What can hang from each mark:
sumep: vukis
lakad: damum
lezumu: damum lakad
vukis: mumil sumep
mumil: damum gasas manu sumep vukis
manu: lobed mumil
gasas: vukis
damum: mumil
lobed: mumil

Every row comes from one small tree of marks. Brackets hold a mark, then the marks that hang from it, in alphabetical order. Every link used is in the known rows. Which tree was each row made from?
Known rows:
{lakad {damum mumil}}: [-1.172 -0.168 -0.338  1.411  0.320  0.689 -0.547 -3.060 -1.015 -1.293
 -2.757  1.577 -2.093  0.070  1.166  1.738  1.546  2.474 -0.295  1.337
  0.785 -1.477  0.763  2.200 -0.859 -0.530 -0.696  1.222 -2.254 -3.137
  0.528  2.496]
{lezumu damum}: [-0.091 -0.518 -0.406  0.481  1.035 -0.963 -2.204 -0.094 -0.481 -0.554
 -2.775 -0.192 -1.292 -0.565  1.409  1.484 -0.335  4.285 -0.162  2.209
  1.761 -0.475 -0.431  0.988  1.451  0.257  0.743  0.860 -0.858 -2.805
 -0.737  2.707]
{manu lobed}: [-1.207 -0.971 -1.098  2.124  1.897 -1.972 -0.370  0.079 -0.648 -1.191
 -1.112  1.608 -1.457  0.148  1.835  1.532 -1.427  3.972  1.605  2.695
  0.458 -0.269 -1.646  1.944 -1.398  0.165  0.578  1.905  0.401 -2.833
  0.863  1.198]
{lobed {mumil damum manu sumep}}: [-3.074 -2.154 -1.998  1.498 -0.404  0.180 -0.391 -1.423 -1.832 -1.480
 -4.079 -0.259 -1.319  2.050  1.505  2.349  0.170  3.235 -0.784  3.354
 -1.045 -1.729  3.159  3.670 -0.513 -0.024  2.682  0.805 -2.501 -1.540
  1.117  4.915]
{sumep {vukis {mumil damum gasas}}}: [-0.631 -1.746 -1.261  0.603 -0.027  0.165 -0.205 -1.943 -3.282  0.341
 -2.354  2.796  0.276 -0.344  0.322  0.804 -0.254  2.692  0.224  2.293
  2.119 -2.076  1.968  0.729  0.633 -0.065  0.589 -0.137  1.867 -3.513
  2.555  5.208]
{damum {mumil gasas manu {sumep vukis}}}: [-3.818 -2.487  0.394  0.373  2.078  1.145  2.769 -3.969 -2.123 -1.108
 -4.736  0.945  0.300  0.718 -0.354  3.751 -2.363  1.529 -0.258  2.482
  1.262 -0.598  1.937 -0.546 -3.059 -1.187  3.639 -0.741  1.038 -4.145
  2.161  3.718]
{lakad {damum {mumil gasas {manu lobed} {vukis sumep}}}}: [-3.091 -1.148 -1.348  0.275  0.001  1.280  0.471 -2.409 -0.572 -2.540
 -5.119  2.572 -1.844  0.429  1.022  2.290  1.567  2.206  0.772  2.092
 -1.123 -0.268 -0.154  2.643 -1.810 -1.979  1.991 -0.656 -0.718 -3.567
  1.409  3.904]
{vukis {mumil manu} sumep}: [-1.007 -1.009 -2.415  1.421 -0.925 -1.985  0.042 -0.142  0.239 -1.125
  0.133  1.365 -0.510 -1.406  0.567  3.331  1.603  4.083  0.038  2.924
  0.722 -1.257  2.878  2.749  3.459 -1.643  4.983  1.818  2.365 -3.932
  0.071  4.739]
{lakad {damum {mumil gasas {manu lobed} sumep}}}: [-3.987 -1.740 -0.236  0.340  0.866  1.813  1.424 -3.062 -1.458 -2.361
 -5.024  1.211 -2.403  1.860  1.308  2.943  0.457  1.173  0.300  1.416
 -0.487 -0.761 -0.603  1.736 -2.380 -1.199  2.204 -0.158 -1.550 -2.959
  1.354  3.210]
{mumil damum gasas {manu lobed} sumep vukis}: [-5.596 -3.822 -2.154 -0.698  1.347  1.473  0.573 -2.445 -1.705 -2.157
 -6.594  0.791 -1.712  2.979  0.230  2.717  0.025  1.758  1.211  3.181
 -2.882 -0.473 -0.992  1.727 -5.019 -1.964  4.044 -1.823  0.395 -3.016
  3.590  4.641]
{manu lobed {mumil damum gasas sumep vukis}}: [-3.495 -3.231 -1.938 -1.292  0.301  1.737  0.933 -3.050 -2.785 -1.855
 -4.936  3.378 -1.252  2.706  0.893  1.927 -0.410  2.433  1.094  3.256
  0.273  0.815 -1.296  1.756 -5.444  0.164  1.889  0.450  2.681 -2.242
  2.765  2.359]
{mumil gasas {sumep vukis}}: [-2.724 -2.453 -0.259  1.002  1.840  0.618  0.857 -2.237 -1.751 -1.201
 -3.254  1.138 -0.556  1.136  0.272  3.229 -1.545  1.275  0.761  1.041
 -0.305 -1.758  0.905 -0.806 -0.543 -0.203  2.608 -0.539  2.035 -4.054
  2.696  3.594]
{vukis mumil sumep}: [ 0.477 -1.076 -2.586  2.117 -1.046 -2.764 -0.385 -0.597  0.523 -0.851
  1.275  2.062 -0.193 -1.322  0.554  2.400  2.053  3.902 -0.187  2.857
  1.530 -1.394  2.493  2.478  3.651 -0.983  3.823  2.229  2.214 -3.899
 -0.344  3.443]
{vukis {mumil manu sumep}}: [-2.592 -2.156 -1.331  1.374  0.310 -0.773  1.091 -2.201 -1.362 -0.793
 -1.299 -0.214 -1.385  0.145  0.812  3.278  0.135  2.842 -0.393  2.076
  0.616 -1.778  2.356  1.883  0.800 -1.146  4.283  1.488  0.807 -3.580
  1.362  4.173]
{lobed {mumil damum}}: [-0.632 -1.020 -2.110  2.311 -0.330 -0.475 -1.591 -0.803 -1.834 -0.714
 -2.598  1.271 -0.576  0.654  1.713  0.430  0.815  3.949 -0.542  3.724
  0.764 -1.602  2.572  4.147 -0.030  0.778 -0.013  1.111 -2.784 -1.713
  0.496  4.396]
{gasas vukis}: [-1.402 -0.882 -0.498  2.887  0.806 -1.327 -2.053 -1.298 -0.952 -0.076
 -1.596  1.091 -0.687  0.955  1.768  0.825 -0.555  3.256  1.052  2.932
 -0.063 -1.005  0.491 -0.056 -1.756  0.486 -0.523  1.726  0.671 -3.432
  1.061  2.623]
{lobed mumil}: [-0.519 -0.715 -1.427  2.982  0.262 -0.941 -0.847 -0.457 -1.253 -1.024
 -1.685  1.074 -0.590 -0.402  2.175  1.102 -0.284  4.092 -0.162  3.140
  0.823 -1.449  2.723  3.846  0.883  0.733  0.572  1.386 -2.163 -2.597
  0.061  4.042]
{manu {mumil gasas vukis}}: [-2.076 -1.036 -0.937 -0.523  0.551  1.998 -0.048 -2.413 -2.459 -1.248
 -3.091  2.912 -0.203 -0.652  0.583  2.071  0.353  3.315  0.958  2.550
  1.460  0.479  1.276  1.836 -2.874  0.086  0.886  0.244  2.548 -4.231
  2.159  4.380]
{lobed {mumil damum gasas manu {vukis sumep}}}: [-2.603 -1.822 -3.148  0.778 -0.917  0.776 -0.917 -0.503 -1.260 -1.900
 -5.211  1.871  0.045  0.496  0.969  1.605  1.770  3.484  0.170  4.347
 -1.738 -0.978  3.097  4.461 -0.231 -1.173  3.232 -1.417 -1.147 -2.883
  1.490  7.065]
{damum {mumil gasas {manu lobed} sumep vukis}}: [-4.528 -3.208 -0.457  0.479  2.464  0.692  2.937 -4.213 -1.272 -1.765
 -5.488  1.216 -0.244  1.279  0.178  3.247 -1.883  1.852  0.241  3.425
  0.143  0.481 -0.080  0.873 -5.364 -2.073  4.116 -1.039  0.328 -4.150
  2.072  2.816]
{lezumu {damum {mumil vukis}} lakad}: [ 1.671 -2.019 -0.282  0.027  0.593 -0.694 -0.560 -3.254 -1.306 -0.213
 -4.515  1.971  0.537 -1.978  0.970  1.177 -2.722  4.464 -1.700  3.965
  2.922  0.478  0.198  1.933 -1.660 -0.612  1.625 -0.481 -3.425 -3.877
 -1.350  1.286]

Which tree is each row?
[-4.426 -2.703 -2.157  0.342  0.727  0.679 -1.061 -3.086 -1.057 -1.331
 -5.051 -0.350 -1.845  1.778 -0.199  3.218  0.717  2.900 -0.035  2.561
 -3.232 -1.596  1.635  1.798 -3.072 -2.002  2.863 -0.152 -0.331 -2.973
  3.324  4.174]	{mumil damum manu sumep vukis}
[-1.829 -2.102 -2.678  1.897 -1.546 -2.136 -1.195 -0.734 -0.759 -0.396
 -1.933  2.442 -0.418  1.766  1.603  1.144  0.638  3.494  0.772  4.485
 -0.170 -0.606  0.643  1.217 -0.209 -0.651  2.630  1.788  2.396 -2.554
  0.695  3.671]	{gasas {vukis {mumil damum {manu lobed}} sumep}}
[-1.351 -1.945 -0.230  0.353  0.278  1.415  1.179 -3.547 -1.799 -1.780
 -3.963  1.797 -1.208 -0.308  1.085  2.956 -0.718  2.060 -0.554  2.040
  0.067 -0.945  0.860  2.780 -2.092 -1.017  2.681 -0.432 -3.528 -4.111
  0.647  2.841]	{lezumu {lakad {damum {mumil gasas manu sumep}}}}
[-1.510 -1.753 -2.904 -0.463 -1.012 -0.422 -0.936 -1.287 -1.427 -1.660
 -2.846  4.505 -1.087  0.864  1.024  1.550  0.415  4.500  1.201  3.800
  0.405  1.028 -0.569  2.903 -3.008  0.103  0.945  2.114  3.327 -1.934
  1.557  1.576]	{manu lobed {mumil damum {vukis sumep}}}
[-3.289 -2.521 -0.789 -0.575 -0.445  2.236 -0.025 -3.425 -3.107 -0.945
 -3.742  2.089 -0.726  3.285  0.755  1.938  0.546  1.766  0.447  3.084
  1.073  0.141  0.907  0.138 -4.219  1.039  1.209  1.018  2.579 -2.536
  2.022  3.588]	{manu {mumil damum {gasas vukis} sumep}}
[-2.936 -1.736 -2.227  1.302 -1.164  0.585 -1.024 -0.127 -1.912 -1.416
 -4.756  1.496  0.176  1.922  1.809  1.001  0.977  2.965  0.324  4.686
 -0.884 -0.877  2.585  3.154 -0.773  0.049  2.532 -0.527 -1.004 -2.328
  0.817  6.708]	{lobed {mumil damum {gasas {vukis sumep}} manu}}
[-1.357 -0.525 -0.791  1.497  0.317  0.887 -0.874 -3.680 -0.890 -1.345
 -3.769  1.895 -1.931 -0.199  0.960  1.478  1.548  2.618 -0.270  1.367
  0.046 -1.304  0.893  2.305 -1.535 -1.123 -0.809  0.578 -2.057 -3.430
  1.276  2.677]	{lakad {damum {mumil vukis}}}
[-2.612 -1.166 -0.244  1.207  2.094 -0.727  1.598 -2.343 -1.251 -0.972
 -2.813  1.226 -0.308 -0.156  0.797  2.472 -2.054  3.641  0.281  3.615
  2.077  0.393  0.244  1.585 -3.426 -0.884  1.826  1.108 -0.314 -3.269
  0.739  1.974]	{damum {mumil {manu lobed}}}
[ 0.250 -2.297 -0.689 -1.121  0.280  0.165  0.266 -2.378 -0.935 -1.123
 -5.655  1.991  0.935 -1.905  0.437  2.437 -2.074  3.944 -1.190  4.345
  1.942  1.064  0.375  2.037 -1.313 -1.632  4.397 -1.860 -2.175 -4.454
 -1.256  3.269]	{lezumu {damum {mumil gasas manu {vukis sumep}}} lakad}
[-4.948 -2.127 -0.276  0.390  2.194  1.205  1.247 -1.544 -1.092 -2.014
 -3.555 -0.997 -1.310  1.302  0.371  4.333 -0.230  1.476  0.886  1.719
 -1.338 -0.981  1.009  0.767 -1.672 -1.308  4.862 -0.734  0.605 -4.209
  2.262  5.103]	{mumil gasas manu sumep}
[ 1.800 -1.655  0.177 -0.001  0.695 -0.830 -0.273 -2.577 -1.412 -0.216
 -3.540  1.558  0.505 -1.744  1.037  1.503 -2.776  4.324 -1.755  3.899
  3.816  0.534  0.004  1.745 -0.898  0.006  1.731  0.160 -3.563 -3.456
 -2.008  1.115]	{lezumu {damum mumil} lakad}
[-0.052 -2.004 -0.809  1.257 -0.022  0.478 -0.018 -4.383 -1.218 -1.369
 -3.509  2.415 -1.359 -0.675  1.120  2.336 -0.681  2.654 -0.958  1.894
 -0.157 -1.357  0.971  2.896 -2.041 -0.993  1.286  0.182 -3.663 -3.875
  0.657  1.312]	{lezumu {lakad {damum {mumil sumep vukis}}}}
[-3.711 -2.763 -1.620  0.516 -0.179  1.515  0.452 -1.553 -3.045 -1.524
 -5.751  0.844 -0.532  2.079  1.146  2.252 -0.847  2.174 -0.246  3.124
 -0.935 -1.841  3.016  2.649 -0.686 -0.032  2.921 -0.978 -1.035 -2.166
  2.445  6.338]	{lobed {mumil damum gasas manu {sumep vukis}}}
[ 0.740 -0.965 -0.479  1.187  0.026  0.270 -0.139 -3.137 -1.552 -1.037
 -2.308  2.497 -1.187 -1.379  1.349  1.789 -0.473  3.189 -0.639  2.163
  1.265 -1.133  0.924  3.236 -1.252 -0.402  0.398  0.730 -3.945 -3.810
  0.019  1.662]	{lezumu {lakad {damum mumil}}}
[-5.707 -3.713 -1.298  0.061  0.913  0.936  0.349 -1.757 -2.162 -1.459
 -5.860  0.525 -1.397  4.719  1.371  2.154 -0.641  1.140  1.441  3.698
 -2.121 -0.283 -1.487 -0.014 -5.284 -0.646  3.402 -0.765  0.821 -2.314
  2.719  4.180]	{mumil damum {gasas vukis} {manu lobed} sumep}
[-1.528 -2.529 -1.092  3.027 -0.131 -1.511 -0.517 -2.834 -1.348  0.146
 -1.360  1.027 -0.713  1.677  1.824  1.284 -0.363  2.427 -0.039  2.946
  0.652 -1.590  1.269 -0.189 -0.726  0.089  1.640  1.922  1.386 -3.334
  1.005  2.692]	{gasas {vukis {mumil sumep}}}
[-1.725 -2.766 -2.013  2.096  0.209 -1.369 -0.001 -0.834 -2.000 -1.267
 -3.678  2.388 -1.369  2.116  2.242  1.069 -2.239  3.319  0.355  3.229
 -0.292 -1.319  0.057  2.713 -1.077  0.850  0.993  1.388 -0.583 -1.088
  1.382  1.961]	{manu {lobed {mumil damum {sumep vukis}}}}
[-2.463 -3.232 -2.369  1.606  0.554 -0.367  0.313 -1.393 -1.839 -1.834
 -4.691  2.263 -1.067  2.356  2.128  0.753 -0.823  2.731  0.602  3.833
 -0.823 -0.671 -0.517  3.344 -2.710 -0.029  1.944 -0.201 -1.259 -1.901
  1.570  3.222]	{manu {lobed {mumil damum gasas sumep vukis}}}
[-5.512 -3.021 -0.992  0.099  0.675  1.704 -0.310 -2.570 -2.103 -1.200
 -5.499 -0.309 -1.032  4.054  0.544  2.548  0.548  0.997  0.794  3.280
 -2.106 -0.993  0.580 -0.255 -4.011 -0.787  3.250 -0.970  0.512 -3.026
  2.739  5.461]	{mumil damum {gasas vukis} manu sumep}
[-4.095 -1.711  0.089  0.721  0.386  2.126  0.693 -3.864 -1.480 -1.867
 -5.260  0.874 -2.083  2.218  1.297  2.548  0.869  0.776  0.128  1.576
 -0.812 -1.005  0.544  0.714 -2.558 -1.039  1.671 -0.258 -1.320 -3.341
  1.431  3.899]	{lakad {damum {mumil {gasas vukis} manu sumep}}}
[-3.428 -1.946 -0.483  1.117  1.308 -0.377  1.848 -2.040 -0.896 -1.333
 -3.930  2.240  0.683  1.149  0.908  2.213 -1.488  2.374  0.918  4.642
  1.244  1.075 -0.246  0.325 -4.006 -0.994  3.244 -0.037  1.346 -3.831
  0.608  3.031]	{damum {mumil {gasas {vukis sumep}} {manu lobed}}}
[-4.586 -3.179  0.188  1.197  1.931  0.253  2.687 -3.686 -1.579 -1.424
 -4.911  1.074  0.027  2.651  0.995  2.707 -2.374  1.272  0.506  3.911
  0.791  0.570 -0.449 -0.510 -5.367 -0.971  3.588 -0.183  0.811 -3.601
  1.382  2.479]	{damum {mumil {gasas vukis} {manu lobed} sumep}}
[-2.682 -0.459 -0.711  0.865  0.230  1.478 -0.483 -3.264 -1.104 -1.553
 -4.624  1.394 -2.167 -0.245  0.922  2.144  1.235  2.744 -0.108  1.426
 -0.747 -1.219  1.220  2.639 -1.729 -1.619  0.119  0.140 -2.079 -3.567
  1.666  3.705]	{lakad {damum {mumil manu vukis}}}
[-1.899 -1.649 -1.849  1.066 -0.144  0.161 -1.914 -1.079 -0.980 -0.791
 -2.919  1.976  0.237  2.277  0.390  0.833  2.220  2.088  1.082  3.878
 -0.431 -0.696  0.310  0.334 -1.905 -0.217  1.340 -0.276  1.226 -3.225
  1.127  4.793]	{mumil damum {gasas {vukis sumep}}}
[-3.537 -2.316 -0.153  1.307  2.090 -0.782  2.440 -3.286 -0.970 -1.423
 -3.424  0.565 -0.765  1.237  0.651  3.612 -2.378  2.692 -0.172  3.160
  1.065  0.119  0.296  0.927 -3.902 -1.115  3.419  1.276 -0.086 -3.111
  0.991  1.105]	{damum {mumil {manu lobed} sumep}}
[-2.841 -1.614 -0.763  1.233  2.003 -0.548  1.190 -3.104 -0.982 -1.010
 -4.165  1.756 -0.126 -0.458  0.606  2.231 -1.940  3.874  0.380  3.817
  0.836  0.424  0.281  1.820 -4.564 -1.754  1.710  0.336 -0.194 -3.846
  1.534  2.264]	{damum {mumil {manu lobed} vukis}}
[ 0.781 -1.154 -1.413  1.325 -0.635 -0.253 -0.665 -3.125 -0.508 -1.508
 -2.712  3.457 -0.913 -1.629  0.886  2.183  0.221  3.444 -0.678  2.387
 -0.121 -0.933  1.258  3.475 -0.733 -1.230  1.468  0.421 -2.781 -4.158
  0.004  1.644]	{lezumu {lakad {damum {mumil {vukis sumep}}}}}
[-0.864 -3.298 -0.021 -1.161  0.941  0.751  1.077 -3.711 -1.643 -0.999
 -6.426  1.013  0.382 -0.636  0.551  2.674 -3.004  3.066 -1.585  3.808
  1.689  0.667  0.170  1.325 -2.669 -1.394  4.509 -1.898 -2.947 -4.148
 -0.445  2.851]	{lezumu {damum {mumil gasas manu sumep vukis}} lakad}
[-2.324 -2.361  0.270  1.359  2.383  0.361  2.359 -4.405 -1.077 -1.128
 -2.831  0.666  0.253  1.093 -0.243  2.933 -0.661  1.321 -0.617  2.822
  2.248 -0.396  1.004  0.105 -3.390 -0.758  2.940  0.041 -0.212 -4.235
  0.708  2.455]	{damum {mumil gasas sumep}}
[ 0.157 -1.479 -0.676  0.726  0.297  1.091  0.027 -3.677 -1.742 -1.317
 -3.762  3.000 -0.760 -1.344  1.133  1.528 -0.220  2.725 -0.330  2.372
  0.628 -0.981  0.708  3.131 -2.313 -0.945  0.841 -0.775 -3.656 -4.516
  0.622  2.745]	{lezumu {lakad {damum {mumil gasas vukis}}}}
[-0.287 -1.901 -3.014  0.691 -1.269 -1.023 -0.148 -1.047 -0.603 -0.807
 -0.441  2.400  0.301  0.075 -0.168  1.698  3.603  2.760 -0.151  3.574
  1.747 -1.174  1.931  2.460  2.099 -1.185  4.078  0.433  1.791 -3.627
  0.137  5.272]	{vukis {mumil damum gasas} sumep}
[-4.217 -2.168 -2.062  0.012  0.010  0.240 -0.708  0.132 -1.372 -1.564
 -4.665  1.927 -0.481  2.940  1.151  1.507  0.516  2.570  2.117  4.488
 -1.591  0.211 -1.156  1.029 -3.321 -0.850  2.878 -0.568  1.582 -2.720
  1.795  5.007]	{mumil damum {gasas {vukis sumep}} {manu lobed}}
[-2.796 -2.652  0.378  1.906  1.862  0.292  1.661 -4.756 -1.310 -0.685
 -3.511  1.066  0.515  2.223  0.324  2.230 -1.141  0.975 -0.352  3.410
  1.785 -0.152  0.771 -1.030 -4.467 -0.404  2.368  0.151  0.349 -4.024
  0.822  2.174]	{damum {mumil {gasas vukis} sumep}}
[ 0.518 -1.220 -0.820  1.213  0.020  0.333 -0.556 -3.683 -1.496 -1.089
 -3.211  2.904 -1.125 -1.579  1.234  1.679 -0.535  3.379 -0.624  2.261
  0.525 -1.083  0.998  3.357 -1.873 -0.880  0.285  0.186 -3.791 -4.068
  0.418  1.812]	{lezumu {lakad {damum {mumil vukis}}}}
[-1.292 -1.629 -1.166  1.366  1.412 -0.237  0.957 -3.466  0.000 -1.298
 -2.990  2.523  1.110 -0.724 -0.661  2.351  0.586  2.647 -0.057  3.682
  1.525  0.180  1.517  1.120 -2.530 -1.750  2.726 -0.593  0.881 -4.933
  0.710  3.146]	{damum {mumil gasas {vukis sumep}}}
[-2.401 -1.485 -2.591  1.459 -0.544  0.512 -1.526 -1.116 -1.998 -1.104
 -4.882  1.015 -0.671  0.232  1.468  0.947  0.521  4.356 -0.243  3.993
 -1.298 -1.360  3.103  4.725 -1.255 -0.582  1.014 -0.058 -2.677 -2.269
  1.764  5.897]	{lobed {mumil damum manu vukis}}
[-2.276 -1.343 -0.876 -0.739 -0.605  2.307 -0.830 -2.300 -3.415 -0.558
 -3.342  2.856 -0.119  1.844  0.992  0.919  0.912  2.611  0.822  3.549
  2.070  0.444  0.890  0.824 -3.959  1.209 -0.264  0.843  2.177 -2.786
  1.828  4.452]	{manu {mumil damum {gasas vukis}}}
[-2.353 -1.694 -1.036  0.880  0.709  0.886 -1.843 -1.753 -2.142 -0.203
 -3.485  1.399 -0.013  2.319  0.738  0.245  1.445  1.914  0.978  3.762
  0.365 -0.863  0.000  0.248 -3.377  0.188 -0.029 -0.518  0.072 -3.231
  1.722  4.957]	{mumil damum {gasas vukis}}
[-1.926 -1.073 -2.772  2.286 -0.512 -0.888 -0.922 -0.159 -0.099 -1.898
 -3.474  1.512 -0.497 -1.000  1.623  2.299  0.238  4.668  0.186  3.683
 -1.831 -1.121  3.529  4.505  1.245 -1.112  3.051  0.359 -0.661 -3.098
  0.831  5.244]	{lobed {mumil manu {vukis sumep}}}
